What can hang from each mark:
q_343: q_847
q_808: q_471 q_956
q_956: q_373 q_497 q_808
q_373: q_956
q_847: q_471
q_497: q_343 q_956
q_471: q_497 q_808

Every row comes from one small tree of marks. The marks that hang from a mark follow it in brackets, in the order of their numbers. Every link used is in the known rows. Which tree was each row made from?
Known rows:
q_847[q_471]: 0.22; -0.03; 0.22; -0.06; 0.67; -0.71; 0.02; -0.82; 1.58; -0.42; 0.65; 0.04; 0.47; -1.01; -1.23; 0.96; -0.71; -0.23; -0.76; 0.11; -1.01
q_373[q_956[q_497]]: -0.38; 0.13; 0.42; 1.85; -1.55; 2.32; 0.44; -0.32; -0.95; -1.80; 0.69; -0.98; 3.20; 0.97; 0.63; 0.03; -1.68; -0.12; -0.95; -0.49; 2.50
q_373[q_956[q_808]]: -1.13; 0.59; 0.41; 0.78; 0.36; 2.34; -0.89; 0.89; 0.18; 0.57; -1.27; -1.88; 0.72; 0.19; 0.67; -0.88; -2.23; 1.16; 0.98; -1.04; 1.55
q_956[q_373 q_808]: -0.50; 1.18; -0.26; 2.00; 2.95; 1.19; -0.44; 0.79; -0.71; -1.80; -1.46; -2.07; 0.29; -0.33; -0.21; -0.30; -2.85; 0.23; -0.27; -1.05; 1.61
q_497[q_343[q_847] q_956[q_808[q_471]]]: -2.11; 0.02; -0.27; 2.39; 0.49; 2.37; -1.45; 2.07; 1.93; 4.51; -1.50; -1.54; -0.41; -2.55; -0.90; 0.25; 1.50; 3.37; 1.21; 1.09; 0.12
q_808[q_471 q_956[q_373 q_497[q_343]]]: -1.37; 0.95; 0.48; 6.19; -3.79; 0.62; 0.51; 1.51; -0.05; -1.43; 0.66; 1.64; 1.96; -1.74; -0.57; 1.73; -1.60; -0.50; -2.54; -0.07; 2.39
q_497[q_343[q_847] q_956]: -1.26; -1.27; -0.73; 1.84; 0.56; 0.79; 0.02; 1.17; 0.06; 2.39; -0.64; -0.99; 1.39; -2.01; -0.68; 0.26; 3.24; 2.78; -0.21; 1.61; -0.65
q_497[q_343 q_956[q_373 q_808[q_471]]]: -1.99; 0.94; 0.29; 3.80; 0.73; 3.22; -1.92; 3.20; 1.19; 1.18; -1.14; -1.10; -0.22; -2.58; -0.76; 0.01; -0.21; 1.66; -0.50; 1.08; 2.30
q_497[q_343 q_956[q_373 q_808]]: -1.37; 0.45; -0.20; 3.52; 2.64; 3.28; -1.10; 3.08; 0.11; -0.82; -1.34; -2.51; 1.25; -2.25; -0.81; -0.55; -0.16; 1.47; -1.30; 0.81; 1.58
q_956[q_373 q_497 q_808[q_471]]: -0.57; 1.87; 0.12; 3.67; 1.14; 2.70; -0.43; 0.42; 0.08; -2.02; -0.37; -1.69; 0.98; -0.16; -0.43; 0.61; -4.02; -0.36; -0.83; -0.83; 3.33
q_343[q_847]: -0.34; -0.59; -0.82; 0.39; 0.85; -1.55; 0.68; -1.06; -0.79; 1.39; -0.67; -0.51; 0.31; -0.20; -0.14; 0.55; 0.48; 1.52; 0.80; -0.31; -0.62
q_343[q_847[q_471[q_497[q_956] q_808]]]: -1.79; -2.31; -1.00; 0.64; 6.13; -1.08; 1.91; 0.66; 2.07; 3.24; -1.27; -0.46; 2.21; -2.25; -0.88; -1.57; -0.40; 3.00; -0.44; 0.12; -0.89
q_343[q_847[q_471]]: -0.11; -0.64; -0.61; 0.26; 1.55; -2.13; 0.70; -1.88; 0.76; 1.00; 0.01; -0.52; 0.80; -1.15; -1.35; 1.43; -0.25; 1.26; 0.03; -0.18; -1.63
q_373[q_956[q_497 q_808]]: -0.59; 0.90; 0.38; 2.05; 0.23; 4.01; 0.04; 0.31; -0.05; -1.53; -0.37; -2.98; 3.00; 0.76; 0.45; -0.52; -3.30; 0.33; -0.28; -1.18; 2.58
q_471[q_497 q_808]: -0.16; -0.44; -0.16; 0.04; 3.81; -0.39; 1.68; 1.20; 1.71; 2.31; -1.80; 0.37; -0.03; -0.96; 0.95; -2.60; -0.86; 0.40; -0.48; -0.87; 0.24
q_956[q_373]: -0.29; 0.35; -0.28; 1.77; 0.93; -0.57; 0.04; 0.17; -1.57; -1.95; -0.34; -0.02; 0.48; -0.15; -0.02; 0.24; -1.30; -0.27; -0.95; -0.32; 1.49
q_373[q_956]: -0.96; -0.20; 0.45; 0.46; -1.64; 0.78; -0.37; 0.30; -0.71; 0.39; -0.21; 0.03; 1.00; 0.43; 0.90; -0.29; -0.64; 0.65; 0.38; -0.32; 1.48
q_471[q_808]: -0.89; 0.10; 0.66; -0.35; 1.12; -0.79; 0.49; 1.50; 0.47; 0.24; -1.62; -0.56; 0.88; -0.89; 0.44; -1.16; -0.19; 0.32; 0.33; -0.12; -0.22
q_471[q_497[q_343 q_956]]: -0.26; -1.33; -0.74; 1.94; 2.22; 2.59; 0.53; 1.90; 2.09; 2.94; -0.13; 0.42; 0.27; -1.83; -0.06; -1.69; 2.26; 1.31; -1.79; 1.18; 0.49
q_956[q_373 q_497 q_808]: 0.06; 1.43; -0.38; 3.32; 3.09; 2.76; 0.42; 0.25; -0.91; -4.00; -0.56; -3.09; 2.58; 0.16; -0.44; -0.05; -4.03; -0.49; -1.52; -1.21; 2.65
q_808[q_471]: -0.68; 0.52; 0.49; 0.37; -2.06; -0.08; -0.96; 0.15; 0.96; 1.90; 0.19; 1.37; -1.61; -0.34; 0.09; 0.57; -0.07; 0.15; 0.72; 0.22; 0.65
q_343[q_847[q_471[q_497[q_956]]]]: -0.89; -2.43; -1.69; 1.05; 4.90; -0.24; 1.35; -0.91; 1.62; 3.01; 0.42; 0.13; 1.32; -1.34; -1.40; -0.46; -0.11; 2.69; -0.86; 0.21; -0.67

Which tree is each row?
-1.45; -1.71; -0.22; 0.23; 5.27; 0.32; 1.14; 1.69; 2.90; 1.86; -0.54; 0.16; 1.92; -1.98; -0.73; -2.14; -0.81; 1.56; -1.26; 0.38; -0.29 | q_847[q_471[q_497[q_956] q_808]]
-1.10; 0.16; 1.12; 3.70; -0.94; -0.34; 1.97; 1.94; 2.49; -1.44; -0.24; -0.24; 4.50; -2.92; -1.26; 0.62; -1.17; -0.30; -2.71; 0.08; -1.07 | q_847[q_471[q_808[q_956[q_497[q_343]]]]]
-1.13; -0.47; -0.55; 4.11; 1.28; 2.05; -0.44; 2.20; 1.58; 2.85; -0.31; 1.78; -0.89; -2.35; -0.10; -0.83; 0.93; 1.11; -1.97; 1.11; 2.71 | q_808[q_471[q_497[q_343 q_956[q_373]]]]
-2.32; 0.12; 0.29; 0.86; 0.79; 3.12; -1.86; 2.08; 1.39; 2.10; -0.34; -0.81; -0.37; -0.72; -0.73; -0.42; -1.03; 2.06; 1.41; 0.62; 1.28 | q_497[q_956[q_808[q_471]]]
-1.92; -0.78; -0.42; 3.46; 3.01; -2.02; 2.30; 2.25; -0.46; 0.11; -1.87; 1.84; 1.65; -1.18; 0.52; -1.96; -3.20; 0.60; -1.51; -1.80; 1.38 | q_471[q_497 q_808[q_956[q_373]]]
-0.30; -1.15; -0.81; 0.38; 5.28; -2.60; 2.40; -0.65; 2.51; 3.31; -1.86; -0.16; 0.83; -2.03; -0.39; -1.14; -1.04; 1.51; -0.50; -1.00; -1.37 | q_343[q_847[q_471[q_497 q_808]]]
0.13; 0.58; 0.68; 3.06; -2.62; 3.02; 0.35; 0.64; 0.41; -0.80; 0.26; -1.19; 2.89; -0.65; 0.69; 0.19; 0.31; -0.26; -1.90; 0.26; 2.03 | q_373[q_956[q_497[q_343]]]
0.33; 1.35; -0.93; 4.92; 2.84; 1.93; 0.95; 0.17; -0.40; -1.61; -1.71; -3.79; 2.59; -1.68; -0.60; 0.72; -1.46; 0.84; -1.72; -0.65; 1.52 | q_956[q_373 q_497[q_343[q_847]] q_808]
-1.17; -0.03; -0.33; 5.30; -1.22; -0.54; 0.73; 1.76; 1.47; 2.78; -0.51; 3.59; -1.18; -2.24; 0.08; -0.03; -0.94; 0.27; -2.16; -0.64; 1.78 | q_808[q_471[q_497[q_343]] q_956[q_373]]
0.79; 0.18; -0.64; 2.91; -0.05; 0.84; 1.38; -0.62; 0.25; 0.22; -0.27; -1.75; 2.44; -1.17; -0.30; 1.00; 1.41; 0.57; -1.43; 0.32; -0.14 | q_956[q_497[q_343[q_847]]]
-1.56; 0.61; 0.64; 5.44; -0.64; -0.25; 1.88; 2.91; -0.60; -2.95; -1.26; -0.31; 4.41; -2.29; -0.12; -0.07; -1.74; -0.29; -2.95; -0.47; 1.50 | q_471[q_808[q_956[q_373 q_497[q_343]]]]
-0.02; 1.28; 0.60; 3.31; -0.77; 4.67; -0.09; 1.33; 1.20; -0.67; -0.91; -3.13; 2.70; -0.81; 0.45; -0.31; -1.29; 0.24; -1.22; -0.47; 2.10 | q_373[q_956[q_497[q_343] q_808]]
-0.63; 1.83; 1.12; 3.59; -2.76; 4.61; -1.12; 1.41; 2.31; 1.26; -0.66; -1.83; 1.15; -1.14; 0.54; 0.19; -1.42; 0.34; -0.47; -0.17; 2.69 | q_373[q_956[q_497[q_343] q_808[q_471]]]
-1.47; -0.52; -0.78; 2.03; 2.47; 2.40; -0.42; 1.84; 0.90; 2.58; -1.66; -2.93; 1.13; -2.22; -0.90; -0.35; 1.52; 3.26; 0.51; 0.90; -0.56 | q_497[q_343[q_847] q_956[q_808]]
-1.12; 1.57; 0.19; 2.34; 0.93; 1.08; -1.33; 1.03; 0.37; 0.16; -1.31; -0.66; -1.36; -0.66; -0.21; 0.30; -2.98; 0.38; 0.45; -0.76; 2.28 | q_956[q_373 q_808[q_471]]
-0.78; -1.04; -0.85; 0.92; 5.95; 2.84; 0.26; 0.87; 3.24; 1.66; -0.10; -1.30; 0.77; -1.34; -1.45; -1.53; -2.10; 1.75; -0.89; -0.19; 0.13 | q_847[q_471[q_497[q_956[q_808]]]]
-0.11; 0.62; -0.36; 1.07; 2.51; 2.05; -0.26; 0.58; 3.16; 4.04; -1.17; 0.34; -2.69; -0.51; 0.35; -1.44; -2.25; 0.65; 0.55; -1.18; 1.25 | q_956[q_808[q_471[q_497]]]
0.15; 1.36; -0.32; 4.01; 2.35; 2.16; -0.38; 1.63; 2.92; 3.05; -1.96; 0.09; -2.57; -2.34; 0.20; -1.02; -1.33; 0.19; -1.41; -0.76; 2.28 | q_956[q_373 q_808[q_471[q_497[q_343]]]]
-0.03; 2.34; 0.39; 4.93; -0.08; 3.40; -0.68; 1.32; 1.33; -1.11; -0.87; -1.85; 0.57; -1.76; -0.37; 0.77; -2.00; -0.48; -1.79; -0.19; 2.87 | q_956[q_373 q_497[q_343] q_808[q_471]]
-1.47; -1.29; -0.76; 3.10; 1.77; -2.24; 2.71; 1.95; 1.72; 4.50; -2.60; 1.22; 1.16; -2.73; 0.42; -1.56; 0.49; 2.13; -0.80; -0.98; -1.27 | q_471[q_497[q_343[q_847]] q_808[q_956]]
-0.21; -0.57; -0.58; 2.16; 4.83; 3.47; 0.08; 1.75; 4.63; 2.68; -0.50; -1.47; 0.45; -2.92; -1.51; -1.29; -0.11; 1.58; -1.82; 0.43; -0.45 | q_847[q_471[q_497[q_343 q_956[q_808]]]]
-1.53; -0.92; -1.06; 3.69; 1.60; 0.25; -0.05; 1.35; -1.52; 0.48; -0.90; -1.03; 1.87; -2.16; -0.76; 0.53; 1.92; 2.55; -1.12; 1.27; 0.93 | q_497[q_343[q_847] q_956[q_373]]
-0.55; -1.88; -1.67; 2.32; 3.11; 1.17; 1.20; 0.87; 1.37; 4.34; -0.80; -0.07; 0.46; -2.02; -0.25; -1.17; 2.60; 2.83; -1.03; 0.89; -0.15 | q_471[q_497[q_343[q_847] q_956]]
-0.46; 0.89; 0.36; 2.76; -0.35; 3.43; -0.80; 1.72; 3.69; 5.48; -1.81; 0.21; -2.13; -1.70; 1.15; -1.58; -0.74; 1.14; -0.11; -0.76; 2.26 | q_373[q_956[q_808[q_471[q_497[q_343]]]]]
-0.37; -0.52; -0.77; 2.22; 4.27; 4.20; 0.04; 2.53; 3.00; 3.06; -1.25; -1.45; -0.07; -1.98; -0.31; -2.27; 0.63; 1.76; -1.12; 0.41; 0.56 | q_471[q_497[q_343 q_956[q_808]]]
-1.94; -1.22; 0.03; 1.36; 2.50; -0.95; 0.45; 1.85; 2.07; 2.32; -1.57; -1.54; 2.84; -3.89; -1.44; -0.03; 2.17; 2.81; -0.59; 1.57; -1.85 | q_497[q_343[q_847[q_471[q_808]]] q_956]
0.70; 1.91; -0.04; 4.53; 1.86; 3.36; 0.22; 1.15; 0.33; -2.99; -1.06; -3.29; 2.17; -1.36; -0.48; 0.27; -1.91; -0.66; -2.53; -0.46; 2.10 | q_956[q_373 q_497[q_343] q_808]
-1.74; -0.16; -1.06; 3.89; 3.56; 1.76; -0.40; 1.98; -0.65; 0.66; -2.06; -2.99; 1.53; -2.46; -0.97; -0.07; 0.33; 3.05; -0.46; 0.53; 0.96 | q_497[q_343[q_847] q_956[q_373 q_808]]
-1.97; 0.01; -0.51; 2.29; 3.83; 2.67; -0.98; 2.06; -1.22; -1.77; -0.88; -2.31; 1.63; -0.58; -0.76; -0.76; -2.10; 1.66; -0.23; 0.03; 2.13 | q_497[q_956[q_373 q_808]]
-0.09; 1.37; -0.19; 3.49; -0.22; 2.48; -0.02; 0.11; 2.16; 2.41; -1.19; -2.40; 0.46; -1.80; -0.52; 1.05; -0.40; 1.22; -0.06; -0.08; 0.71 | q_956[q_497[q_343[q_847]] q_808[q_471]]
-1.90; 0.45; 0.21; 4.92; -2.68; 0.02; 0.56; 0.55; -1.40; -2.32; 1.11; 1.78; 2.37; -0.03; -0.52; 1.59; -3.66; -0.35; -1.60; -0.81; 2.85 | q_808[q_471 q_956[q_373 q_497]]
-1.38; -0.81; -0.28; 2.35; -1.23; -0.69; 0.88; 0.66; 1.65; 3.78; 0.31; 3.81; -1.29; -0.39; 0.19; -0.50; -1.80; 0.63; -0.18; -1.09; 0.82 | q_808[q_471[q_497] q_956]
-0.40; 1.00; -0.62; 2.87; 3.53; 1.42; -0.17; 0.69; 1.67; 2.06; -1.51; 0.23; -2.26; -0.69; 0.30; -1.17; -3.52; 0.35; -0.45; -1.47; 2.76 | q_956[q_373 q_808[q_471[q_497]]]
-1.34; -0.98; -0.82; 3.55; 2.26; -0.54; 0.07; 0.47; 0.05; 0.05; -0.32; -0.98; 2.36; -3.12; -1.98; 1.41; 1.15; 2.30; -1.87; 1.39; -0.05 | q_497[q_343[q_847[q_471]] q_956[q_373]]
-2.68; -0.19; 0.39; 2.87; 0.55; -2.48; 1.24; 2.50; -1.67; -1.77; -1.59; 0.88; 2.57; -1.23; 0.09; -0.53; -2.62; 0.57; -0.71; -0.99; 0.93 | q_471[q_808[q_956[q_373]]]
-0.45; 0.08; 0.26; 4.10; -2.73; 1.17; 1.45; 1.18; 0.40; -1.29; 0.76; 0.31; 3.03; -1.13; -0.54; 0.91; -0.18; -0.38; -2.32; 0.02; 0.18 | q_808[q_956[q_497[q_343]]]
-1.86; -0.22; 0.58; 2.53; -0.47; -0.28; 2.09; 1.85; -0.44; -1.93; -0.36; -0.03; 4.37; -0.41; -0.03; -0.48; -2.60; 0.11; -0.96; -0.92; 0.42 | q_471[q_808[q_956[q_497]]]
0.55; 0.53; -0.84; 4.73; 0.90; 0.29; 1.46; -0.52; -1.30; -1.76; -0.57; -1.77; 2.88; -1.47; -0.40; 1.31; 0.15; 0.39; -2.42; -0.05; 1.47 | q_956[q_373 q_497[q_343[q_847]]]
